Known rows, with every step that occurs:
N, A, L: [ -7  -1  16   0  -1   7 -22   7  13   3  11  -2   2  10  18   1  12  -5
   7   0]
A, L, G, H, R: [ -4  -7  12  -4   0  15   2 -26  14   1  35  19   7  -2 -33 -16  20  -3
   8   2]
R, A, L: [  2   8  16  -3   8 -21 -10  -7  14   4  -4  -4  12   6  -8   0   3  -4
   7  -1]
H, R, A, L: [  1   1  14  -7   5  -4   6 -26  19   5   8   1  14   9 -17  -3  12 -12
   5  -3]
D, C: [  2   0 -12   4   2  35   0   0  -9   2   2   2   6  -4   4   5  -5   4
   0 -13]
L, G, C, M, N: [ -4  -5  -3  -2  -4  49   9 -17   4   5   8   1  -5   2 -13  -5 -15  23
  -9   1]
L, G, C, M, N, A: [-13  -6   3   0  -8  54  -7 -14   5   6  14  -5  -8   7  11   6  -9  18
  -7   2]
H, R, A: [  0   2   3  -5   2  -8  13 -30   7   2   2  -3   9   4 -12   6   6 -11
   1  -2]
M, N, A: [ -7  -2   6   6  -7   6 -23  -5  -9   4  12 -15  -5   5  20   5   2   0
  -2   1]
D, C, M, R: [  3   4 -14   1  -5  73  19   4 -15  -2 -14   3   2  -2  -5  23  -6   6
  -5 -10]
N, A, L, G, C: [-16  -9  17  -2   4  33 -25   2  24   6  24   9   0  10  20  -1   8  14
   6   2]
C, G, H, R, A: [ -3  13  -2  -1   1  -6   9 -52  10   2  20  -2  19   1 -27   8  10  -1
   9  -7]
L, G, H, R, A, N: [ -5  -6   2  -4   6 -10  -9 -35   8   4  15  -4  13  -4 -17   3  12  -5
  -3  12]
G, H: [  2   6   6   4  -2 -12  -3 -14  -6  -2   4  -2   4  -6 -14  -2   2   3
   4  -2]
R, A, L, G, H: [ -3   9  18  -1  10 -24 -17 -19   9   1  13   5  12  -3 -26  -5   6   2
  10   2]
C, M: [  3   3  -5  -4  -5  21  19  -3   2  -1 -10  -1  -2   2  -9   3  -8   0
  -4  -1]
N, A, L, G, C, M: [-13  -5  13  -6  -2  55  -6  -1  26   5  14   8  -1  11   9   2   0  14
   2   1]
C, G: [ -5   5 -11   0   0  13  -1  -8   9   2  15   3   6   4   1   3   1   8
   5  -3]
C, M, N, A, L: [ -4   0  13   1 -10  29 -11  -5   6   6   7 -13  -2  11   4   0   1  -2
  -1   0]
C, G, H: [ -3  11  -6   5  -2   1  -5 -23   3   0  18   1   9  -2 -15   2   3  10
   9  -4]

Rows:
[ -4   3   7  -3   3 -11   6 -41   2   0  20   6   9  -4 -29   2  10  -5
   4   2]
L, G, H, R, A
[ -6  -3  16   1  -8  47 -10 -14  17   9   6 -12   1  14   8   0  -5  14
  -2  -5]
G, C, M, N, A, L
[-14  -6  14  -1   2  15 -25  11  15   2  25   9  -2   7  15  -2  13  -1
   7   6]
N, A, L, G
[ -7   6   2  -7   3  44  13 -12   7   0 -12   4   2   3 -10  23  -9  18
  -5   5]
L, G, C, M, R, A
[ -5  -4  11  -9   8   5   2 -22  20   4  22  12  10   7 -21  -5  15  -9
   5   4]
H, R, A, L, G
[  3   7  20  -3   3 -17   3 -41  14   2  11  -1  18   3 -32  -4  15 -10
   9  -5]
G, H, R, A, L
[ -1  11   8  -3   3  -5   0 -49  23   5  26   2  23   6 -31   0  16  -2
  15  -7]
C, G, H, R, A, L
[-15 -10  18   2   0  35 -31  -7  16  10  28   1  -3  10  16  -6   5  19
   2   1]
M, N, A, L, G, C
[-10  -5  10  -1  -6  36 -14  -1   7   5  21  -1  -5   8   0  -3   3   2
  -1   5]
C, M, N, A, L, G
[  2  13   2  -4  -2  17  15  -7  -5  -2 -26  -8   4   3 -11  25  -4  -1
  -4   3]
C, M, R, A
[  2   9  16  -7   2  40  10 -12  19   3 -22  -4  11  10 -12  18  -4  14
   0  -2]
G, C, M, R, A, L
[ -3   7  10  -8   4  28   5   0   9   0  -6   8   4   5 -21  14   4   2
   1   8]
C, M, R, A, L, G
[-11  -3  20   6  -3   5 -37 -13  -1   4  36  -1   0   1  -4  -8  12   4
   7   3]
M, N, A, L, G, H
[ -4   4  11 -10   7  27   6 -17  27   5  -2   5   9   9 -17   1  -9  15
   2   0]
R, A, L, G, C, M
[ -6  -4   8  -7   0  68   8   2  19   1   2  16   0   7 -12   6   0  21
  -1   5]
A, L, G, C, M, R
[ -8   2  17  -5  11  25 -12  -5  17   4   2   8   8   6  -5  12   6  19
   4   5]
M, R, A, L, G, C
